Every row comes from one small tree of marks. The marks that hang from a mark follow it in brackets, in alphabetical order. Every link used is in the known rows. Which tree was each row made from?
Known rows
zumi{lirim{gedul susil} vata}: -.60 .45 .71 .09 .15 .56 -.07 -.14 .27 .71 -.25 .68 -.56 .29 .14 -.36 -.26 -.13 .31
vorub{lirim{dede vata}}: .13 .20 .23 -.25 .42 .16 -.34 .34 .16 -.04 -.39 -.04 -.13 .34 -.38 .45 -.35 .36 -.21
lirim{dede susil zumi}: -.11 -.01 .54 -.39 .21 .27 -.40 .20 .33 .14 -.56 .09 -.37 .49 .07 -.02 -.22 -.10 .66
lukeko{dede lirim{gedul susil zumi{vata}}}: -.83 .33 .36 -.05 .24 .23 -.59 .10 .62 .41 -.14 .59 -.71 .18 .08 -.04 -.20 -.13 .42
lukeko{dede lirim{gedul susil vata zumi}}: -.42 .12 .51 -.39 .16 .16 -.20 .31 .49 .47 -.22 .41 -.58 -.12 -.29 .10 -.10 -.08 .27
zumi{lirim}: -.03 .38 .73 -.10 .40 .53 -.08 -.13 .10 .13 -.26 .44 -.12 .31 .14 -.15 -.09 -.25 .05
vorub{susil zumi}: .13 .14 .19 -.34 .32 .40 -.46 -.10 -.17 .19 -.09 .22 -.06 .24 .41 .32 -.42 -.31 -.32
lirim{vata}: .35 .14 .66 -.29 .33 .27 .02 .17 .15 .17 -.28 .26 .13 .26 -.06 .08 -.28 -.07 .03
zumi{lirim{dede} vata}: -.39 .28 .53 .02 .34 .29 -.35 .06 .40 .05 -.46 .48 -.08 .77 .12 .08 -.17 .26 .15
susil{lirim{zumi}}: -.31 .13 .76 -.35 .21 .33 -.31 -.04 .12 .04 -.38 .56 -.21 .56 .06 -.37 -.12 -.42 .08
susil{lirim{dede gedul vata zumi}}: -.50 -.20 .66 -.44 -.02 -.01 -.08 .25 .30 .26 -.46 .39 -.13 .43 -.35 -.10 -.12 .02 .00
lirim{dede gedul susil}: -.25 .25 .39 -.06 .27 .26 -.24 .02 .34 .36 -.25 .07 -.52 .16 .05 -.03 -.24 -.16 .40
susil{lirim{dede gedul zumi{vata}}}: -.89 -.01 .49 -.09 .04 .11 -.44 .07 .45 .22 -.41 .59 -.27 .79 .02 -.23 -.20 -.01 .13
zumi{lirim vata}: -.25 .39 .67 .04 .34 .50 -.21 -.09 .20 .23 -.32 .64 -.09 .61 .23 -.14 -.22 -.04 .10
zumi{vata}: -.05 .35 .48 .06 .42 .37 -.35 -.04 .27 .14 -.23 .42 .01 .66 .33 -.05 -.40 -.11 .13
lirim{gedul zumi}: -.14 -.06 .52 -.09 .18 .43 -.10 -.02 .18 .32 -.21 .29 -.20 .18 .19 -.30 -.26 -.37 .21
vorub{lirim{dede gedul susil vata}}: -.18 .24 .25 -.19 .24 .22 -.23 .30 .20 .46 -.34 -.06 -.60 .03 -.49 .22 -.38 .26 .04
vorub{zumi{lirim{gedul susil}}}: -.41 .28 .73 -.26 .18 .56 -.01 -.17 .09 .78 -.22 .51 -.49 -.01 .30 -.08 -.14 -.38 .12
lirim{vata zumi}: .25 -.14 .72 -.45 .14 .30 -.01 .26 .13 .20 -.48 .28 .08 .34 -.07 -.03 -.27 -.07 .19
susil{lirim{dede}}: -.31 .31 .52 -.23 .41 .10 -.43 -.04 .26 -.20 -.34 .32 -.17 .65 -.02 .00 -.08 -.19 -.01
lukeko{lirim{dede gedul susil vata zumi}}: -.44 -.08 .60 -.43 -.04 .14 -.29 .36 .44 .53 -.39 .36 -.57 -.07 -.48 .11 -.12 -.06 .38
lukeko{lirim{gedul susil vata}}: -.29 .33 .69 -.20 .15 .35 -.11 .13 .26 .64 -.10 .48 -.56 -.32 -.37 -.01 -.18 -.34 .10

Which tree is each row?
-.35 .14 .30 -.20 .14 .54 -.14 -.20 -.15 .58 -.04 .46 -.27 .01 .28 .12 -.27 -.24 -.45
vorub{susil zumi{lirim{gedul}}}
-.54 -.03 .40 -.07 .04 .22 -.39 .16 .50 .50 -.44 .32 -.48 .56 .13 -.14 -.36 .06 .63
lirim{dede gedul susil zumi{vata}}
.05 .10 .70 -.31 .26 .21 .03 .24 .25 .07 -.47 .30 .04 .41 -.25 .25 -.08 .30 .05
zumi{lirim{dede vata}}
-.57 .26 .47 -.07 .28 .11 -.30 -.10 .34 .06 -.19 .33 -.27 .39 -.04 -.14 -.09 -.23 -.12
susil{lirim{dede gedul}}
-.07 .07 -.02 -.33 .18 .37 -.30 .12 -.27 .57 -.04 .15 -.29 -.11 -.12 .48 -.55 .07 -.76
vorub{lirim{gedul vata} susil zumi}
-.31 .15 .74 -.28 .08 .27 .16 .20 .30 .57 -.44 .30 -.43 .09 -.35 .01 -.12 .20 .24
zumi{lirim{dede gedul susil vata}}
-.64 -.06 .52 -.22 .11 .12 -.28 .01 .32 .13 -.36 .37 -.31 .48 -.05 -.24 -.07 -.22 .09
susil{lirim{dede gedul zumi}}
-.02 .40 .42 -.27 .56 .06 -.36 .23 .41 -.11 -.10 .35 -.07 .05 -.21 .41 -.09 .02 -.14
lukeko{dede lirim{vata}}
-.17 -.05 -.19 -.35 .19 .16 -.43 .24 -.08 .44 -.16 -.03 -.28 .06 -.24 .70 -.49 .33 -.68
vorub{lirim{dede gedul vata} susil zumi}
-.32 .21 .75 -.25 .15 .21 .09 .02 .15 .39 -.18 .51 -.15 .17 -.23 -.21 -.21 -.22 -.28
susil{lirim{gedul vata}}
-.70 .35 .56 .07 .15 .35 -.20 -.01 .42 .54 -.38 .48 -.55 .45 .02 -.11 -.21 .14 .39
zumi{lirim{dede gedul susil} vata}
-.59 .07 .46 -.24 .09 .27 -.50 .15 .44 .41 -.30 .34 -.71 -.01 -.20 -.04 -.08 -.31 .48
lukeko{lirim{dede gedul susil zumi}}
.03 -.14 -.02 -.48 .12 .19 -.54 .46 -.08 .02 -.46 -.05 -.30 .40 -.49 .47 -.48 .42 -.30
vorub{lirim{dede vata zumi} susil}
-.08 .23 .82 -.45 .18 .26 .00 .27 .23 .31 -.58 .29 -.29 .36 -.33 .15 -.11 .24 .32
zumi{lirim{dede susil vata}}
-.38 .12 .55 -.34 .20 .24 -.66 .20 .41 .14 -.41 .33 -.57 .24 -.17 .10 -.06 -.27 .55
lukeko{lirim{dede susil zumi}}
-.36 .42 .46 -.25 .36 .14 -.18 .20 .46 .41 -.04 .36 -.56 -.25 -.31 .20 -.12 -.07 .11
lukeko{dede lirim{gedul susil vata}}
-.27 .31 .35 -.13 .42 .08 -.20 .14 .45 .20 .03 .36 -.23 -.17 -.23 .29 -.08 -.02 -.20
lukeko{dede lirim{gedul vata}}
-.12 .51 .53 -.39 .47 .12 -.33 .25 .44 .12 -.21 .35 -.44 .00 -.26 .33 -.12 -.03 .16
lukeko{dede lirim{susil vata}}
.01 .30 -.07 -.26 .43 .47 -.68 -.05 -.29 .19 -.09 .09 -.32 .18 .18 .45 -.51 -.13 -.61
vorub{lirim susil zumi}
-.56 .04 .68 -.19 .11 .34 -.15 -.12 .14 .28 -.28 .55 -.32 .31 .04 -.46 -.11 -.49 -.02
susil{lirim{gedul zumi}}
-.10 .47 .19 -.13 .46 .31 -.60 .14 .17 .06 -.41 -.08 -.63 .33 -.16 .20 -.33 .04 .21
vorub{lirim{dede susil}}
